Each row was made from one small tree. The marks that hang from a mark follow it in brackets, in alphabetical order. Every link used is in the known rows. Write each row's tree.
Known rows:
lagid(fesas(zofu(fuzal))): [ 16   2   5  -8  11   0  -8  12  -1  -4  -3  -5  -3   9  15  -4   6 -15
  -1   0   8  -7  20  -6  10  12]
zise(feresuz(lagid zofu)): [-10  -3 -10 -10  11 -13   0  11 -13  -7   0 -11  -2 -11  13  -3  17   6
   0   5   2  -1  -4  15   4   5]
fesas(zofu): [ 8 -1 -8 -8 12  0  4  3  5 -8 -3 -7 -6 -7 19 -6 11  4 -3  2  7 -6  9  7
  9  6]
positu(kisem zofu(fesas(zise) fuzal)): [  5   5  -4 -18  13  -4 -16   7 -11  -7 -11   3  -5   4   1  -5   9 -20
  -4  -5   3  -4  -1 -37   7   3]
zise(feresuz(lagid(fesas))): [  1   0  -6 -11   9  -9  -4  22  -9  -8  -2  -6   0  14   2  -2  23   7
   1   9   4   0  12  22   6   9]
fesas(zise zofu): [  4   7  -5 -10  12   1   5  -3   4  -2  -5  -1  -6  -9  10  -5   6   4
  -2   2   3 -13  10   4   7   5]
fuzal(kisem(vuze)): [  5  -9 -10  -7  11 -12  11  10  20 -14  -9  -7  -4  -8   5  -5   7  -1
  -3   7  11   0   6   9  11   1]
zofu(fesas(zise) fuzal): [  8   6  -8 -10  11  -1 -10  12 -14  -4  -5   3  -4  -1   4  -6   6 -14
   1   4   2  -5  10 -25   4   3]
kisem(fesas(zise zofu(fuzal)) positu): [ 12   6   9  -6  14  12  -9  -6  12  -6  -8  -2  -6 -11  13  -1   4 -14
   6   2   1 -13  11   5   9  12]
zofu(fesas fuzal): [ 11  -3 -10  -7  11  -2 -12  18 -13 -11  -3  -2  -4   0  12  -7  11 -15
  -1   4   7   0   9 -22   5   3]
positu(zofu(fesas)): [ 12  -5 -15 -13  10  -2  -7  19 -23 -12  -3  -4  -4   1  16  -7  15  -7
  -3  -5   9   2  -6  -9   9   3]
fuzal(kisem(positu) zofu(fesas(zise(feresuz)))): [  0   5 -17 -14  11   1  -3  12  -3   3 -14  -3   0  10  -1  -3  -3  -2
   6   3   4  -4   7 -12   0   4]
feresuz(kisem): [  2  -5  -9 -10   3  -8  10   7   0 -13   1  -3  -4  -5  -1  -7   6   4
  -2   8   6  -4  10   6   9   3]
fesas(zise zofu(fuzal(kisem(positu)))): [  2   4   1  -8  11   5  -1  -8  19   0 -12  -3  -5 -11   4  -3  -7 -15
   5   1  10 -16  17  -8   6   8]
kisem(positu(zofu) vuze): [ 14  -6  -3  -8  13   5  -7   7   9 -14  -5 -10  -5  -7   9  -5   5  -8
   1  -3   8  -3  -1  20  13   1]
zise(feresuz(lagid(fesas) zofu(fuzal))): [  0   0   1 -11  11 -14 -11  18 -17  -5   1  -9   1   5  10  -1  13 -13
   2   4   3  -1   7   2   5  11]
fesas(zofu(fuzal(kisem(positu vuze)))): [  6  -5   3  -2  13  -3  -3   0  34  -7 -12 -11  -5 -11  12  -2  -8 -18
   5   0  12  -7  13   4  11   5]
feresuz(kisem lagid zofu(fuzal)): [ -6  -5  -3  -6   3 -21   3   5 -12  -9   4  -4  -2 -20   4  -5   4 -20
   3   4   4  -5   0  -4  10   3]
lagid(fesas(zise(feresuz(kisem)) zofu)): [ -6  12   2 -14   2  -8   8   7   4   5  -1  -5  -1  17  -5   0  -8  11
   0   4   2 -11  15   9   5  13]
lagid(fesas(zise zofu(fuzal(kisem)))): [  9   7   5 -12  10  -6   4   4   7   2 -12   0  -2   7   4  -2  -1 -16
   0   1  10 -12  20 -15   8  13]
lagid(fesas(zise zofu(fuzal))): [ 13  11   7 -10  11   0  -5   5  -1   2  -6   0  -3   8   7  -2   1 -15
   0   2   4 -12  21  -9   8  12]
lagid(fesas): [ 18  -1  -5 -11  11   0  -1  20  -3  -9  -1  -2  -1   9   5  -6  15   3
  -2   7   7  -2  15  11  10  11]
kisem(positu(zofu(fesas(zise) fuzal)) vuze): [ 12   3   0  -8  13   4 -20   9  -1  -5  -8  -3  -4  -3   4  -2  -6 -26
   5  -5   5  -5  -1 -12   9   0]
zofu(fuzal(kisem(vuze))): [  7  -8  -3  -6  11 -14   4   8  15 -15 -10  -6  -4  -6   5  -5   4 -19
  -2   5  10  -1  12  -8  11   0]
feresuz(lagid(fesas) zofu): [  8  -3  -4  -9  12 -12  -1  19 -10  -5   1  -4   0  -9  12  -5  16  -2
   1   4   7  -2   0  19  11  11]
kisem(fesas positu(zofu) vuze): [ 20  -8   2  -7  14   6  -7   8  10 -20  -6  -9  -5  -8  14  -2  13 -10
   2  -3   6   0  -8  26  16   7]

Which tree is each row?
[ 18   0   5 -10  14   6  -5   3   9 -13  -8  -3  -5  -9   6  -1   8  -8
   4  -2   2  -5  -8  22  15   6]	kisem(fesas(zise) positu(zofu) vuze)
[  8   5   8  -8  11 -12   4   6  22   1 -12  -3  -2   5   3   0  -8 -18
   1   1   8  -9  16  -7  12   9]	lagid(fesas(zise zofu(fuzal(kisem(vuze)))))
[  3   8   2 -18   3   4  -4   8  -5  -1  -1  -4   0  18 -15   0  -6   1
   4   0   4 -10   8  12   5  12]	lagid(fesas(zise(feresuz(kisem(positu(zofu))))))
[ -5   9  -5 -13  11   0   3  -1   1   0  -6  -7  -5   3   8  -2   4  12
  -1   3   0 -11  10   5   2   6]	fesas(zise(feresuz) zofu)
[ -5   4   0 -13   4  -3   0   0   9  -6  -3  -8  -3   3 -11   0 -11  -1
   4   0   1  -8   0  16   8   1]	fesas(zise(feresuz(kisem(positu(zofu) vuze))))
[ -9  -3  -9 -13   4 -13   8   7  -8  -7   3 -11  -2  -6   4  -4  -3   9
  -2   5   2  -3  -1   4   3   8]	zise(feresuz(kisem zofu))
[ -1   4   3  -8   9  -9 -11  14  -5  -3  -4  -9   0  15  12   0  15 -11
   1   2   4  -4  17   7   7  10]	zise(feresuz(lagid(fesas(zofu(fuzal)))))
[ -2   8  -7 -13  10  -2 -12  13 -16  -3  -5  -2  -3  11   2  -2   4  -7
   1   5  -1  -4  11 -23  -2   4]	zofu(fesas(zise(feresuz)) fuzal)
[ -2   9  -2 -16   3  -7   6  12  -4  -1   1  -1   0  18 -16  -2  -2  10
   0  10   0  -7  16   8   4  11]	lagid(fesas(zise(feresuz(kisem))))
[  6   1   3 -10  18  -8   1   3  27 -14 -11   0  -5 -10  -4  -2  14   6
  -3   9  -3  -2   0  14  14   6]	positu(kisem(fesas(zise) vuze))
[ 11   2  -6  -9  13   5 -12  11   3  -4  -7  -3  -4  -6   4  -4  -3  -8
   4  -4   6  -4  -7   6  10   1]	kisem(positu(zofu(fesas(zise))) vuze)
[  8   1 -13  -7  13  -5   0  12  15   1 -16  -1  -1  -3   1  -5  -8 -11
   7   3   6  -3   3  -3  10  -1]	fuzal(kisem(positu vuze) zofu(fesas(zise)))
[  4 -10   3  -4   5  -9   0   7  10 -19  -3  -8  -3 -14   2  -1  12 -12
   6  -1   5   1 -13  36  20   3]	feresuz(kisem(fesas positu(zofu) vuze) lagid)
[ 13  -6  -9  -6  13   5 -15  18   4 -11  -5  -9  -4  -5  12  -5   3  -8
   3  -5  10   1  -8   9  13   2]	kisem(positu(zofu(fesas)) vuze)
[  7   1   0  -9  13   7   6  -5  24  -5 -14  -3  -5 -13   8  -1   5   2
   6   2   8 -11   4  15  10  14]	fuzal(kisem(fesas(zise zofu) positu))
[  8  -8  -7  -5  13  -1   3   8  30 -12 -10  -8  -4 -12   1  -5   0   0
   4   7  12  -3   8  20  11   3]	fuzal(kisem(positu vuze))
[  8   2 -19 -14  10 -10   7  13 -13   0 -14   4  -1   2   4  -7   5  -9
   0   2   6  -3   5 -23   6   1]	fuzal(kisem zofu(fesas(zise)))
[  7  -3   9  -4  18 -10  -8   3  33 -15 -11  -9  -6  -7  15  -1  11 -13
  -3   3   1  -1   4  -1  16   8]	positu(kisem(fesas(zofu(fuzal)) vuze))
[ -3  -2 -15 -12  12  -5  -6  22 -17  -4   0 -11  -2  -2  17  -4   5   9
  -1   3   4   2  -7  -4   1   9]	zise(feresuz(zofu(fesas)))
[ -5   6  -7 -16  13  -4   3   3 -12  -1  -1  -5  -4  -8   6  -2   3  10
  -1   5  -2  -8   0   0   0   8]	fesas(zise(feresuz(zofu)))
[ -2   0  -1 -15  14   2   4   2   9  -5 -10  -7  -2 -12   4   1   2   7
   6   5   4  -7  -6  11   3  16]	fuzal(kisem(fesas(zise(feresuz(zofu))) positu))
[ -4   3 -13  -9  11 -12  -2  13 -15   1  -2   1  -2 -20  11  -6  10  -1
   3   3   3  -4 -11   1   6   3]	feresuz(lagid zofu(fesas(zise)))
[ -4   1  -3  -8   3 -14  12   3  -3 -13  -2   4  -3 -12  -7  -3  18   0
   3   9  -1  -5   0  21  13   5]	feresuz(kisem(fesas(zise)) lagid)
[ 11  10   0 -11  12   1   3   7   3   3  -4   0  -3   5   7  -3   4   4
  -1   3   5 -12  15   9   9  12]	lagid(fesas(zise zofu))
[  4   1  -4  -5  13  -2  -9  10  21  -3 -13  -1  -3  -7  -3  -3 -11 -17
   7   4   9  -5   8 -12   7   2]	zofu(fesas(zise) fuzal(kisem(positu vuze)))
[  7   1 -15 -10  11 -16   8  15   2  -1 -15   1  -1   0   4  -5  -2 -12
   0   3   5   0   2 -14  11  -3]	fuzal(kisem(vuze) zofu(fesas(zise)))
[  9 -10 -12  -8  12  -2  -6  17  12 -11 -12  -9  -3  -6   9  -5   0 -10
   3  -6  16   2  -9   3  13   2]	fuzal(kisem(positu(zofu(fesas)) vuze))
[-13   3 -13  -9   3 -19   6  10 -14   1   2   2  -1 -20   0  -6   0  -1
   4   3   3  -5 -11   1   8   3]	feresuz(kisem lagid zofu(fesas(zise)))
[ -3   8   1  -8   2 -14   9   5   5   3  -2   1  -1   0  -5  -3   3   2
   3   4   5 -11  11  19  13   8]	feresuz(kisem lagid(fesas(zise zofu)))
[  0   4   1 -22  15  -2  -4   2  -3 -14 -12  -3  -5   8  -1   0  23   5
  -6   0  -3  -3  -6  -1   7  10]	positu(kisem(fesas(zise(feresuz))) zofu)
[ -5   5 -11 -13   9   3 -15  12 -17  -3  -6  -4  -2   3   1  -1  12   0
   7  -3   4  -5  -7   8   3   2]	kisem(positu(zofu(fesas(zise(feresuz(lagid))))))
[  9  -9  -7 -10  10 -14  -6  18  -3 -14 -11  -7  -3   1  12  -5   3 -29
  -3  -7  13   4  -5 -27  13  -1]	positu(zofu(fesas fuzal(kisem(vuze))))
[ -1  -7 -13  -8   2  -4  -8  14 -10  -9  -1  -4  -2  -8   1  -6   7  -8
   6  -4  10  -1  -9  11  13   2]	feresuz(kisem(positu(zofu(fesas))) lagid)
